(in the rows, 128 means zero)
Known rows, with every step that occurs
gita govav mupe zoni: [151 130 129 125 151 118 140  49 146 133 118 156 124 115 105 100 160 123
 170 177 143 143 156 116  89 147 177 158 147 134 138 186 163 119 205  98
 106  95 118 118  82]
zitap govav gita gomo nepomog kadi: [121 143 144 125  92 146 129  74 129 173 137 146 156 103 188  71  68 107
 113 144 150  55 156 133 161 166 190 172 145 163 101 128  99 122  68 164
  94 153 141 107 127]
bemo zoni rido: [131 148 109 159  87 130 126 158 129 155 117  98 143 130 130 117  92 122
 122 135 153 149 146 117 135 150 135 135 138 155 119 130 113 139  94 124
 129  86 138  77 147]
kadi rogoz zoni mupe govav gita gomo: [125 118  38  77  96 112 156  47 112 142 150 110 162 139 133 106  87 123
 151 169 146 143 197 130 144 146 211 142 161 134 133 222 103 140 118 187
 122 108 144 132 120]
bemo zoni mupe govav bitopa: [133 127  38 119 174 100 144  75 134 138 136 145 148 112 103  64  93  99
 150 134 142 148 158 115 157 149  84 106 196 162  69 120 135 124  54 106
 131 137 129  66 152]
rido zoni rogoz: [123 135  73 176 160 101 147 116 105 140  85 127 155 129 100 121 110 136
 110 112 124 134 162 137  97 145  63 135 145 110 102 103  96 119 105 131
 136 108 146 112 153]
govav gita gomo nepomog kadi: [122 152 166 110  91 144 139  69 124 167 121 146 137 136 165  55  77 108
 107 173 145  77 141 133 155 159 170 167 151 156 130 162 112 112  77 167
 102 149 140 113 120]
gita gomo nepomog: [141 164 147 118  71 146 136 102 121 148 107 135 127 125 146  91  72  92
 110 150 162 129 154 130 141 149 171 149 118 157 133 179  88 101 103 116
 107 119 137 139 153]
govav mupe zoni: [141 140 100 145 133  98 154  81 133 131 119 165 118 110 119 102 143 111
 157 145 143 130 146 121 109 139 148 138 154 130 103 154 155 116 164 107
 101  98 124 115  86]
gita gomo nepomog kadi rogoz zoni bemo: [136 127 133 114  67 147 160  69 141 153  97 106 151 135 118  97  79 142
  82 184 145 136 202 132 117 161 183 170 136 147 155 237  91 162 169 153
 117  52 144 157 164]
rogoz kadi nepomog gomo gita govav ludo: [101 111 151 192  78 108 137 120 148 159 110 127 145 128 102 100 144 132
 112 238 141  82 149 143 146 163 168 186 126 176 217 191  79 145 200 136
 102 120 130  91 147]
vinu kadi nepomog gomo gita govav ludo: [103 101 105 175  52 107 145 116 156 157 123 101 130 140 104  57 117 136
  91 208 136  84 126 134 159 158 188 181 101 173 161 200  61 148 160 136
 105 167 123 105 130]
gomo gita govav mupe: [146 130 153  96 134 122 148  65 126 153 133 159 117 128 108  64 130 105
 114 196 125 168 128 135 112 155 187 133 132 155 154 208 141 116 139 128
 108 108 122  91 109]
gomo nepomog kadi rogoz zoni rido: [129 140 130 123  68 169 150 146 137 139 111 111 188 125 126  97  99 138
 113 172 137 136 175 130 142 154 198 168 129 175 181 191 112 188 161 184
 119  93 153  89 175]
zitap govav mupe zoni rogoz kadi nepomog gomo: [105  97  87 206 167  84 141 123 154 149  92 153 136  77 102 140 140 136
 147 149 167  58 184 122 135 164 157 190 149 132  94 115 120 139 214 124
  93  85 127 100 146]
nepomog gomo: [113 121 127 171 120 118 139 158 130 153 106 128 144 115 141  77 126 112
 116 136 127  91 135 135 134 134 156 154 122 137 107 118 118 134 117 149
 102 133 133 141  93]
mupe zoni rogoz kadi nepomog gomo gita: [101 105  90 178 138  83 156 158 152 158  71 115 131 135  93 135 146 156
 111 187 154  77 168 141 104 153 145 172 165 134 117 141  99 126 205 142
  95  92 137 124 159]
gita gomo nepomog kadi rogoz zoni: [132 142 152  95  11 160 155  90 137 150 105 121 171 129 147 101 104 117
 105 182 142 113 171 137 140 153 192 176 115 153 130 213  97 152 160 169
 106  93 147 149 134]
zitap govav gita gomo nepomog kadi vinu: [132 142 153 134 121 148 127  83 140 169 127 111 151 113 158  88  83 101
 113 155 157  62 169 141 179 167 200 179 139 165 105 145  84 126 114 141
  92 118 132 123 120]
rogoz zoni mupe govav gita gomo nepomog kadi: [124 132  60 108 120 114 166  69 143 139 137 166 169 131 161  46  80 118
 147 188 149 101 170 136 133 158 169 147 199 154 118 182  82 143  89 165
 102 133 135 101 144]
gomo gita govav zitap: [141 135 115  99 127 135 137  65 101 152 133 118 120 131 125  79  96 129
 143 172 127 146 137 128 139 156 184 129 133 165 159 163 113 121 142 121
 106 109 125  85  89]
rido zoni rogoz kadi: [110 139 100 198 169 106 150 125 121 138  78 129 147 128  81 139 150 134
 124 121 141 138 177 149  92 145  69 142 155 125 124 108  85 120 137 131
 134  93 143  83 162]
zoni mupe govav: [137 134  37 157 178 100 145 113 142 126 119 131 160 121 118  73  89 119
 145 138 134 145 176 131 119 128 144  97 170 149 113 138 103 147  84 114
 109 146 128 101 137]
nepomog kadi vinu: [137 142 145 173 132 128 138 138 156 147  93 102 150 138 113  95 136 119
 113 153 125 102 163 142 140 133 134 139 131 144 111 132 109 158 147 114
  98 103 123 130  95]
nepomog gomo gita govav: [123 105 150 124 128 127 142 129 138 166 115 120 146 133 128  58 143 127
 107 192 120 108 126 146 102 149 200 163 128 147 139 163 116 123 144 146
 101 126 129 133  96]
rogoz kadi nepomog: [127 163 127 179  98 118 130 140 131 146  85 139 124 121  99 163 124 107
 106 173 151 118 169 138 157 137 160 126 108 163 169 177 100 155 169 114
 106 109 132  86 172]
mupe zoni: [136 144  88 155 118 108 144 117 143 137 106 129 136 122 132 130 136 128
 149 130 142 119 161 128  97 127 142 135 150 133 104 133 130 129 158 110
 102 110 134 144 103]
rido zoni: [130 150  96 166 135 112 148 108 102 140  98 136 157 122 118 120 138 112
 113 127 119 110 139 147 101 136 117 128 132 122 112 119 104 127 125 122
 125 122 139 111 126]
bemo zoni: [140 155 114 157  74 123 134 134 133 153 118 135 123 119 137 117  96 107
 116 149 144 148 135 122 136 146 122 122 130 147  81 135 115 132  93 117
 119  92 136 104 124]
zitap govav: [133 142  92 171 112 123 128 139 127 153 129 142 155  86 152 126  95 110
 121  98 137 119 168 133 140 136 154 126 116 153  97 105 107 147  99 121
 103 129 136 119 127]
bemo zoni rogoz kadi nepomog: [124 152  99 187  94 110 127 145 141 157  78 128 111 126  89 169  84 128
 103 178 169 146 178 117 152 160  92 135 131 152 117 155  89 142 141 120
 127  65 139  74 200]
zitap govav mupe zoni rogoz kadi: [118 119  85 192 166  95 147 104 160 137 116 163 128  80 105 135 140 132
 173 107 168 134 201 124 107 154 121 157 169 139  90 107 128 119 169 116
 101  73 129  84 135]
mupe govav: [133 131  82 156 130 106 142  95 131 138 121 116 151 116 117  88  88 117
 137 115 131 156 165 132 128 124 155 115 156 135 115 147 116 153  99 106
 101 146 129 118 128]
gita gomo nepomog kadi vinu: [144 154 179 136  97 153 138 106 152 151  85  98 147 142 128  78 105 100
 104 171 155  90 162 142 151 152 168 168 130 156 119 173  80 124 146 105
  94 101 125 149 126]

Rows
[143 136 134 107 113 130 140 101 131 158 122 122 135 139 118  94 121 125
 108 184 125 160 146 141  99 144 175 131 128 156 158 186 115 125 134 125
 108 119 131 115 123] : gomo gita govav
[120 115   4 113 118 114 169  92 142 127 160 107 135 134  92  80  90 128
 143 154 145 170 179 132 150 138 231 122 147 162 110 215  94 175 117 201
 123 144 136  84 132] : vinu kadi rogoz zoni mupe govav gita
[155 113 104 141 203 104 146  24 147 135 112 145 106 121  79  98 132 146
 146 177 146 162 185 112  66 154 169 154 169 129 163 208 155 132 210  83
 118  56 114 126 109] : gita govav mupe zoni bemo
[147 157 162 164 143 149 140 138 157 139  89 121 146 125 113  77 106 103
 102 175 138 110 155 141 148 147 159 149 135 170 133 151  94 153 146 114
  97 105 128 116 143] : gomo nepomog kadi vinu
[131 153 168 126  68 147 141  97 141 157  97 131 152 131 159  63  89 106
 104 160 146  84 151 134 137 150 154 161 139 155 112 158  96 120 100 128
  97 135 135 130 130] : gita gomo nepomog kadi
[126 126  69 191 156  87 138 103 150 142  97 158 127  83  93 170 120 134
 149 144 172 110 203 119 136 160 137 156 149 143 112 140 117 139 205 104
 100  78 129  82 169] : zitap govav mupe zoni rogoz kadi nepomog
[130 142 127 194 131 119 133 161 161 145  88  98 105 132  74 153 121 121
 128 152 175 179 188 132 141 156  84 144 144 152  97 138  84 127 149 106
 126  28 130  94 160] : bemo zoni rogoz kadi vinu
[ 97 115 100 212 164  96 145 146 116 150  52 124 154 122  80 141 145 137
 101 163 138  61 162 146 123 156 111 175 130 120 132 119  78 138 179 139
 125 105 141  97 172] : rido zoni rogoz kadi nepomog gomo
[112  96 149  90 160 126 143  84 123 167 126 135 143 124 110  42 158 111
 115 167 117 107 126 141 138 152 146 170 145 159 138 152 150 106 122 144
 115 151 130 118 104] : nepomog gomo gita govav bitopa
[110  96 116  94 120 124 146  88 138 169 112 113 116 139  76  56 142 115
  87 182 133  86 120 136 171 154 188 170 108 176 122 200 112 129 147 135
 113 183 120  98 142] : vinu kadi nepomog gomo gita govav bitopa
[126 129 116 134  48 138 154 124 143 147 110 122 178 126 132 118 133 138
 115 165 112 127 175 137 131 136 158 150 117 141 125 173 121 184 161 172
 110  94 147 131 107] : nepomog kadi rogoz zoni
[128 113 135 123 114 120 132 119 126 171  96 118 144 136 117  96 120 127
  86 226 122  81 129 139 133 154 213 163 105 151 160 195 106 141 176 137
 100 130 128 132 133] : kadi nepomog gomo gita govav
[129 138 110 129  65 149 143 114 144 143 118  78 122 137  90  96 104 119
 100 123 141 152 159 129 153 128 215 136  87 161 104 190 108 151 128 158
 117 146 135 114 119] : vinu kadi rogoz
[107 129 141 169 103 107 148 167 134 165  88 125 127 126 109 114 142 112
  87 202 139  73 133 156 144 147 200 150 118 160 149 168  94 143 168 147
  92 116 132  98 153] : rogoz kadi nepomog gomo gita
[131 162 145  98  94 140 135  81 103 160 132 151 112 129 156  83  63  90
 114 160 160 120 144 130 163 157 191 155 136 160 146 183 105  94  78 156
 111 132 142 121 145] : govav gita gomo nepomog
[137 136 109 160 127 112 137 101 124 148 140 172 137  75 141  97 102  92
 131 109 137 131 151 126 151 147 166 129 118 149  97 126 135 135 106 117
 101 115 127  91 115] : zitap govav mupe
[144 115  58 183 191  84 150  66 142 141 127 152 122  82 111 114 105 135
 137 115 149 134 188 118  94 153 162 139 168 130 103 142 139 137 164  94
 105  67 122 119 124] : zitap govav mupe zoni bemo
[125 135  85 128  24 140 162 136 144 135 125 106 127 129  97 121 124 121
 112 125 144 178 169 135 141 129 201 138  87 156 102 212  90 172 158 167
 119 107 138 126 126] : vinu kadi rogoz zoni
[114 109 119 170  75 103 133 110 130 162 118 123 153 127 125  81 107 134
  97 229 124  77 136 131 152 162 162 180 120 161 198 189  85 143 163 134
 105 137 132 122 136] : kadi nepomog gomo gita govav ludo
[134 153 176 118 120 148 135  79 134 160 111 114 130 147 134  70  97  98
 109 187 154  81 153 142 169 160 185 175 145 160 135 176  94 115 121 144
 101 111 131 127 117] : govav gita gomo nepomog kadi vinu
[128 137  81 160 129 117 136 143 135 138 108  96 154 133 124 129 132 145
 154 114 154 120 173 123 102 131 154 147 161 140 138 131 128 139 157 113
 112 104 136 115 128] : mupe zoni rido
[114 116 128 147 108 109 155 161 128 166 117 126 139 126 143  62 126 114
  94 158 121  99 117 149 122 141 180 143 132 142 105 132 110 120 107 157
  95 134 134 134 103] : nepomog gomo gita
[126 131  17 150 224  87 155  64  98 132 131 143 169 126 109  76 105 119
 146 146 120 104 151 143 108 144 147 111 191 125 116 119 105 130  81 153
 129 157 138  70 133] : rido zoni mupe govav gita
[141 149 161 124  94 171 137 107 141 147 100 121 165 122 122  68  81 118
  92 178 124 109 156 129 145 149 203 153 119 169 145 172 128 161 130 165
 106 130 147 108 148] : gomo nepomog kadi rogoz
[136 133  75 185 192  96 154  90 106 141  92 126 141 127  90 116 109 134
  89 130 120 130 166 142  78 143 111 122 153 116 137 139  97 136 130 104
 136  80 136 117 155] : rido zoni bemo
[142 151  91 117 104 152 160 145 152 125 110 159 178 120 131  83  98 120
 112 210 129 121 176 135 130 153 177 140 130 179 145 184 101 175 147 181
 115  97 148 101 162] : gomo nepomog kadi rogoz zoni mupe
[111 140 118 189 136 117 139 151 145 143  91 139 121 127  98 129 116 133
 128 122 154 167 192 135 122 138  89 135 143 149 136 131 102 128 119 135
 117  93 139  95 164] : zoni rogoz kadi
[ 98 110 104 187 157  87 159 148 114 160  62 118 151 134  80 126 148 139
  77 188 131  65 143 159 107 163 125 161 142 123 129 129  71 124 172 151
 118 102 144  91 182] : rido zoni rogoz kadi nepomog gomo gita
[118 144 117 187 102 119 137 154 151 152  99 126 112 124 100 138 107 128
 126 143 166 175 176 124 122 155  75 136 151 149  91 126  97 125 107 130
 128  60 139  77 164] : bemo zoni rogoz kadi
[130 140 115 104 113 127 141  40 110 153 138 129 131 125 141  64  43  98
 133 148 160 136 158 130 158 151 209 150 169 151 134 191 102 111  77 143
 104 153 135 116 148] : mupe govav gita gomo nepomog
[136 140  95 126  48 136 151 132 119 140 122 127 149 118 123 148 119 120
 119 150 129 172 175 135 137 133 177 137 100 144 142 197 117 166 167 164
 119  79 148 143 129] : kadi rogoz zoni
[124 128  79 141 150 102 142  71 113 150 147 132 138 122 125  82  72 117
 143 129 131 148 157 131 148 134 171 125 173 140 129 152 132 145  79 149
 109 156 136  99 121] : mupe govav gita
